Each row comes from the steps of one path. Every step used is in the known rows, and no mark comes twice. Write the path behind each row, first mark first.
In the rows, zero is written as 100.
Known rows:
vigul > vuza > ponum > ziri: 86 95 113 108 120 89 103 94 108 84 112 110 124 112 92 99 96 96 109 98
 123 96 106 113 101 89 125 117 110 102 95 59 87 105 105 102 105 106 100
 100 87 123 83 65 109 68 112 107 119 123 95 106 88 126 107 116 105 88
 114
kirav > vipida > vuza > pifep > vosa: 102 103 106 110 110 128 98 83 110 89 110 104 120 106 93 115 104 112 118
 102 135 107 110 108 103 99 79 118 106 111 101 67 116 100 101 98 98 103
 92 100 81 104 83 96 124 70 126 102 129 97 95 116 100 117 113 113 100 94
 119
vuza > vigul > pifep > vosa: 87 96 126 113 99 121 100 89 107 156 104 103 129 96 87 110 105 105 130
 101 125 108 109 109 99 102 86 112 96 96 112 64 117 133 105 98 100 112
 80 100 85 120 82 89 120 84 120 105 96 96 96 105 108 112 110 117 100 96
 115
sege > vigul > pifep > vosa > vuza > ponum > ziri: 99 107 100 110 113 98 104 98 105 138 101 103 119 112 87 101 92 96 116 93
 126 104 107 111 98 102 123 123 107 101 99 63 91 122 108 101 108 113 92
 99 87 109 86 67 108 99 121 108 113 123 99 108 96 119 112 114 98 90 116
vipida > vuza > vigul: 92 106 123 108 115 90 108 88 107 93 107 115 133 93 86 106 96 107 116 101
 120 103 101 111 99 93 95 114 100 106 102 56 121 136 101 94 83 97 98 100
 83 125 94 88 127 66 112 108 140 110 100 95 96 111 106 109 107 90 113
tabiz > pifep > vosa: 97 99 100 114 106 112 100 94 111 106 117 106 127 98 86 112 107 103 128
 99 125 102 107 104 99 90 73 121 105 95 105 73 114 101 108 104 101 107
 89 106 83 120 83 87 115 99 121 100 84 93 102 110 104 114 93 117 105 98
 112
pader > tabiz > pifep > vosa: 90 94 97 117 107 113 100 92 108 103 119 107 117 92 98 108 113 110 129
 102 115 103 110 97 99 88 72 118 105 96 106 75 113 101 114 111 104 106
 88 100 83 121 83 84 120 99 115 89 73 96 102 105 104 111 94 117 109 94
 105
pifep > vosa > vuza: 111 110 99 115 113 113 104 97 104 134 111 101 119 101 101 107 90 98 120
 88 127 104 109 104 101 90 81 123 106 99 94 61 117 104 100 96 103 113 95
 102 83 114 85 88 113 133 120 106 101 109 103 104 97 115 126 117 104 86
 110
vigul > pifep > vosa > vuza: 109 104 108 113 110 115 101 97 103 156 105 98 123 102 91 110 92 97 128
 87 123 106 115 102 97 87 82 118 99 100 103 63 115 115 102 94 109 115 96
 100 82 113 81 93 114 128 120 105 96 106 100 102 94 114 124 118 99 88
 109
tabiz > pifep > vigul > vuza > ponum: 81 89 100 110 120 88 103 127 101 87 107 107 127 102 83 101 104 100 110
 105 123 95 104 107 97 83 86 111 107 103 106 68 103 101 105 95 94 104
 109 104 84 124 85 87 113 57 112 109 106 107 95 98 89 116 101 113 111 93
 114
sege > rodim: 99 114 107 117 116 83 101 98 116 89 109 110 136 113 101 93 82 95 117 98
 126 96 103 114 104 95 80 115 103 90 106 57 117 98 123 107 102 115 105
 107 76 99 94 84 119 91 99 107 103 107 110 106 109 117 95 122 84 94 111
vuza > tabiz: 87 103 108 111 116 90 103 96 106 79 119 119 139 106 89 94 49 107 120 103
 108 92 108 114 99 81 77 125 108 97 104 65 119 105 98 101 93 117 97 105
 87 126 81 86 116 85 108 103 102 107 101 98 98 117 102 119 114 87 93
kirav > vipida > vuza > vigul > pifep > vosa: 91 98 127 113 104 125 98 85 109 155 99 102 126 96 84 114 111 108 128 102
 132 110 109 109 99 101 88 115 96 109 109 61 116 131 105 99 97 109 84 99
 86 101 85 95 126 74 122 105 123 95 90 106 106 115 112 115 96 94 118
ponum > ziri: 100 100 102 108 118 89 104 69 115 85 118 113 127 110 93 102 83 97 117 93
 121 99 107 114 103 88 122 118 108 95 97 61 98 97 109 109 104 103 94 103
 88 121 86 67 111 103 115 106 111 120 108 103 103 124 106 116 107 90 112
ponum > pifep > vosa > vuza: 110 103 96 115 113 121 103 89 105 130 101 99 133 105 113 108 88 100 115
 89 127 101 115 106 98 92 77 124 103 102 98 66 107 103 95 96 104 115 96
 100 79 116 81 94 117 134 121 104 98 110 101 102 97 110 117 110 98 85
 114
ziri > ponum > pifep > vigul: 99 83 75 111 119 104 108 59 108 98 99 107 141 109 107 99 81 105 103 98
 121 96 114 98 105 91 90 109 108 97 108 76 98 83 98 100 92 108 87 109 80
 120 91 101 116 99 113 109 106 121 109 96 109 110 103 97 112 92 121
tabiz > pifep > vosa > vuza > ponum: 104 110 103 111 115 101 105 131 101 118 104 103 123 106 86 101 101 99
 115 98 128 101 106 102 100 91 80 124 107 106 97 68 103 98 97 96 105 109
 103 103 80 113 83 86 110 105 115 106 100 105 100 105 92 112 102 119 105
 90 115
kirav > vipida > vuza > vigul > pifep: 91 104 134 109 109 94 101 87 110 124 96 108 138 99 71 108 96 107 129 102
 126 106 112 110 98 92 92 108 92 114 117 52 116 141 105 99 93 103 100
 101 85 104 89 100 127 72 115 107 131 103 94 94 98 117 107 118 97 93 122
vigul > vuza > tabiz > pifep > vosa: 80 92 108 115 106 110 99 96 105 96 119 105 128 96 87 111 90 104 128 101
 115 102 110 110 93 85 69 129 106 96 109 74 115 111 104 99 104 120 88
 103 86 124 74 87 121 72 119 96 83 95 89 103 90 115 94 114 104 95 97
ziri > ponum: 101 100 104 109 118 93 104 55 114 81 113 111 129 113 86 92 85 103 111 96
 125 93 111 88 102 92 100 112 106 101 98 64 109 95 98 101 97 102 88 115
 79 121 85 103 110 104 112 107 107 114 106 106 108 126 102 113 112 91
 111
kirav > vipida: 107 114 112 111 114 99 102 87 113 82 107 114 132 109 91 104 87 106 118
 106 132 94 102 110 105 93 84 112 106 108 101 55 108 94 103 109 92 106
 102 101 83 81 88 95 112 109 117 108 118 102 100 106 115 127 105 125 109
 87 125
vigul > vuza > ponum > pifep > vosa: 87 86 110 114 111 130 99 104 105 124 99 98 141 107 113 106 106 107 107
 101 130 99 110 111 100 103 81 123 105 104 104 72 98 103 96 95 103 114
 90 101 78 123 77 90 119 74 119 104 102 103 90 113 96 112 102 109 97 93
 120
kirav > vipida > vuza > ponum > ziri: 102 102 109 107 122 91 103 89 114 85 109 113 124 116 85 99 99 99 107 99
 131 100 104 113 105 93 125 120 111 115 90 57 87 92 102 102 101 100 101
 99 85 102 90 72 117 72 119 108 145 122 102 105 98 126 104 114 103 87
 125
pader > tabiz > pifep: 89 101 98 115 115 82 97 94 109 57 122 113 125 95 88 101 99 108 130 102
 105 96 111 96 99 76 72 113 102 101 109 68 114 101 116 115 101 100 107
 100 84 125 86 89 122 101 107 87 69 99 105 95 98 117 81 120 113 96 102
kirav > vipida > vuza: 111 105 112 109 120 97 103 87 114 84 109 113 127 108 87 110 97 106 115
 100 132 97 105 108 103 85 87 116 106 121 98 53 112 98 102 103 88 96 104
 99 84 93 89 100 126 82 116 105 147 106 103 102 103 126 108 118 102 87
 121
vipida > vuza: 108 100 106 109 121 95 101 91 116 88 114 113 128 102 90 108 94 103 116
 94 123 105 107 107 101 78 88 115 108 111 97 60 119 104 103 98 91 93 104
 102 83 126 87 94 126 79 111 102 135 107 108 102 97 121 109 112 105 91
 113
vigul > pifep > vosa: 94 94 115 113 104 124 96 93 111 154 106 104 127 103 88 110 102 104 131
 98 124 107 112 104 100 94 80 114 101 98 111 67 117 112 108 103 104 111
 84 102 84 119 79 92 119 95 120 106 92 95 99 112 107 117 111 120 101 96
 113
vipida > vuza > tabiz: 93 103 109 109 121 87 102 96 109 81 116 118 134 104 86 98 58 106 120 101
 108 100 109 113 99 79 78 126 109 109 102 65 120 108 95 98 92 110 98 101
 86 130 83 92 126 65 110 100 126 108 101 96 92 117 103 115 109 88 94
tabiz > pifep: 100 104 99 110 111 82 100 95 116 61 116 111 140 104 75 107 91 100 127 98
 118 97 108 101 96 79 75 118 105 97 108 66 116 101 111 108 98 103 110
 106 84 121 83 89 118 103 111 102 82 98 105 98 101 119 80 120 111 99 109
ziri > ponum > pifep > vigul > vuza > tabiz: 74 80 99 112 118 97 104 73 100 79 106 111 140 105 99 95 57 107 109 103
 106 90 115 109 95 78 85 117 109 101 110 73 105 106 95 93 95 123 89 107
 84 129 79 99 120 57 108 106 104 118 88 90 86 117 107 101 113 87 95

Which path is each row?
96 101 99 110 108 125 99 89 109 91 114 107 124 106 96 111 93 107 120 101
 126 103 108 109 101 99 76 118 104 94 102 73 118 100 104 101 100 107 89
 102 81 122 84 88 114 81 122 103 100 97 100 117 100 113 107 118 106 94
 112
vuza > pifep > vosa
84 84 96 110 115 90 102 95 106 77 112 105 127 96 87 114 97 100 116 97
 114 97 106 109 95 71 82 106 107 97 111 63 115 107 113 99 93 108 105 105
 86 123 84 90 118 69 109 106 96 106 96 91 91 118 106 110 110 93 108
tabiz > pifep > vigul > vuza
98 91 103 114 116 102 104 51 110 79 97 106 155 117 106 94 80 108 106 97
 124 94 120 93 103 96 91 119 100 108 103 70 95 94 92 103 101 109 91 110
 73 121 82 109 117 105 112 107 99 116 103 105 105 118 90 105 103 94 122
ziri > ponum > pifep
94 112 97 113 113 77 102 103 104 65 116 109 139 102 75 101 60 100 130 97
 107 96 114 107 94 73 70 128 104 100 108 70 118 109 101 101 101 118 110
 105 86 121 81 90 119 105 111 99 81 105 97 90 86 114 86 120 111 94 91
vosa > vuza > tabiz > pifep
103 102 100 112 120 100 103 113 103 97 91 103 154 112 109 97 79 103 103
 98 126 93 114 107 102 93 80 124 101 109 100 69 93 97 88 99 102 111 112
 100 77 120 82 96 115 108 111 107 105 114 98 100 93 111 95 113 101 89
 123
vosa > vuza > ponum > pifep
101 95 77 106 123 101 103 85 107 71 110 114 123 105 88 109 86 106 110 99
 120 104 107 110 102 81 82 106 110 99 107 69 117 91 108 99 86 98 99 102
 86 123 94 92 123 63 114 107 131 111 108 97 96 110 116 105 114 93 116
vipida > vuza > pifep > vigul
93 108 104 111 115 81 100 94 111 51 116 114 139 102 70 107 75 105 125
 106 114 98 114 110 96 74 73 125 106 112 108 67 115 105 101 104 95 109
 107 103 86 107 82 98 128 72 114 98 106 100 96 93 95 120 80 116 107 93
 102
kirav > vipida > vuza > tabiz > pifep
76 96 100 116 102 104 102 97 103 99 113 104 128 97 85 111 88 108 127 101
 115 103 107 110 94 91 72 131 110 96 108 73 118 131 111 98 99 120 84 105
 88 116 77 85 121 68 121 100 85 99 88 103 94 116 94 111 104 97 96
sege > vigul > vuza > tabiz > pifep > vosa
93 114 115 112 105 100 110 95 99 116 102 103 128 90 87 109 98 102 125 95
 122 106 106 108 97 96 87 121 98 98 101 62 119 137 100 93 96 112 93 102
 84 115 89 85 116 109 120 105 102 106 95 94 95 103 108 113 105 89 109
tabiz > pifep > vosa > vuza > vigul
102 107 97 110 116 96 104 99 107 105 112 102 119 110 85 102 98 90 115 94
 126 102 109 108 102 93 117 126 110 103 95 66 90 96 102 100 112 110 96
 102 87 115 85 66 109 104 121 103 105 121 99 104 91 120 101 114 103 89
 114
tabiz > pifep > vosa > vuza > ponum > ziri
98 102 100 108 114 125 98 84 110 90 111 104 119 105 94 115 100 110 118
 99 129 106 110 107 98 94 81 118 105 103 100 70 119 101 102 96 98 101 90
 101 81 125 85 92 123 65 123 100 119 99 99 115 95 113 111 112 100 96 112
vipida > vuza > pifep > vosa
101 102 108 110 116 104 102 98 106 136 105 104 120 112 87 100 95 93 115
 93 128 104 111 109 99 96 122 119 107 103 98 63 89 104 102 100 115 110
 96 100 88 116 84 69 108 103 122 106 111 121 99 107 93 119 113 117 101
 88 115
vigul > pifep > vosa > vuza > ponum > ziri
85 93 110 112 108 125 97 86 105 86 112 102 121 102 97 113 99 109 119 100
 126 102 109 110 96 94 79 117 104 98 104 69 116 113 107 95 103 109 94
 102 81 124 79 89 116 64 122 104 101 96 89 113 89 117 115 114 102 93 109
vigul > vuza > pifep > vosa
105 109 102 107 120 88 105 99 107 98 111 109 124 115 90 96 84 92 110 92
 124 96 105 110 102 91 123 121 111 102 92 60 89 97 100 100 107 108 102
 100 86 118 87 66 108 105 116 109 118 129 103 103 94 120 111 117 106 86
 115
vosa > vuza > ponum > ziri
105 104 72 107 121 99 104 91 103 81 107 109 122 103 91 106 73 101 112 94
 120 97 107 108 100 79 81 106 107 93 104 67 116 92 107 99 90 109 106 102
 87 119 92 90 112 97 113 110 110 115 107 94 96 107 124 107 117 90 114
vosa > vuza > pifep > vigul
88 87 102 106 121 91 105 94 107 94 112 109 120 111 92 100 96 95 107 98
 121 96 104 115 103 86 124 113 112 101 98 62 87 99 106 100 101 106 96
 100 87 121 89 63 109 65 112 111 121 127 97 101 90 121 112 113 109 88
 115
pifep > vigul > vuza > ponum > ziri
101 93 76 111 124 102 105 106 101 114 94 108 141 107 109 99 82 99 102 98
 121 95 108 109 105 90 80 115 109 101 107 71 96 84 98 98 92 111 102 99
 81 118 91 91 113 102 110 111 113 119 109 94 100 103 108 103 111 89 123
vosa > vuza > ponum > pifep > vigul
105 107 97 117 110 108 103 98 102 112 116 101 112 96 97 106 101 103 126
 93 116 103 113 95 98 84 75 119 105 101 101 66 114 107 107 104 108 111
 98 100 85 115 85 90 119 131 117 92 80 106 100 97 92 109 109 118 105 87
 103
pader > tabiz > pifep > vosa > vuza
96 114 116 111 106 105 111 92 99 128 103 103 124 92 95 105 92 102 119 95
 124 106 104 109 98 98 90 119 99 97 98 58 118 138 98 91 94 111 89 99 83
 118 90 85 115 109 118 107 112 112 96 94 98 105 120 113 107 86 109
pifep > vosa > vuza > vigul
92 95 77 111 115 83 105 98 106 80 114 114 132 98 79 102 68 102 122 103
 107 95 105 110 99 75 72 114 112 91 113 76 115 91 108 105 88 114 97 104
 88 120 89 86 116 84 110 104 92 106 105 90 100 108 94 109 120 94 103
vuza > tabiz > pifep > vigul
107 109 97 114 111 106 105 100 104 117 111 99 120 100 90 112 95 97 124
 90 124 105 111 98 97 85 75 122 105 99 98 66 115 106 103 98 105 112 100
 102 83 114 83 89 116 131 121 101 88 105 99 101 94 112 109 115 102 89
 108
tabiz > pifep > vosa > vuza
94 98 106 113 102 117 100 93 109 156 104 102 126 103 87 110 97 105 130
 98 127 110 106 106 99 104 82 119 104 94 111 66 116 133 118 104 99 113
 81 103 89 109 83 89 116 91 121 105 97 96 100 112 110 115 110 117 100
 100 116
sege > vigul > pifep > vosa
83 76 95 112 118 102 103 86 105 91 101 102 137 101 108 108 89 101 105 97
 118 95 110 114 96 80 82 108 106 98 110 65 106 107 107 98 93 110 100 101
 83 123 85 94 120 71 108 107 107 115 93 94 88 114 115 102 108 89 115
ponum > pifep > vigul > vuza
98 86 78 110 122 104 107 103 105 107 95 111 143 108 105 98 84 102 101
 105 121 94 106 110 105 91 80 112 108 99 108 74 96 82 100 100 90 109 99
 102 80 120 91 90 116 86 112 113 111 113 107 97 104 104 99 103 115 92
 126
vuza > ponum > pifep > vigul
98 98 75 106 118 99 103 88 106 71 111 112 126 104 92 107 78 105 112 101
 118 99 105 112 102 85 80 103 108 91 109 72 116 85 110 101 87 103 101
 104 87 119 91 87 114 78 112 109 109 109 106 100 102 110 114 110 119 93
 115
vuza > pifep > vigul
82 89 105 114 109 124 101 104 101 126 93 98 141 105 110 106 103 110 109
 101 130 100 108 112 99 109 82 125 106 103 103 72 98 122 104 95 101 115
 86 100 81 115 81 88 118 69 121 102 105 105 92 114 98 110 101 106 98 96
 121
sege > vigul > vuza > ponum > pifep > vosa
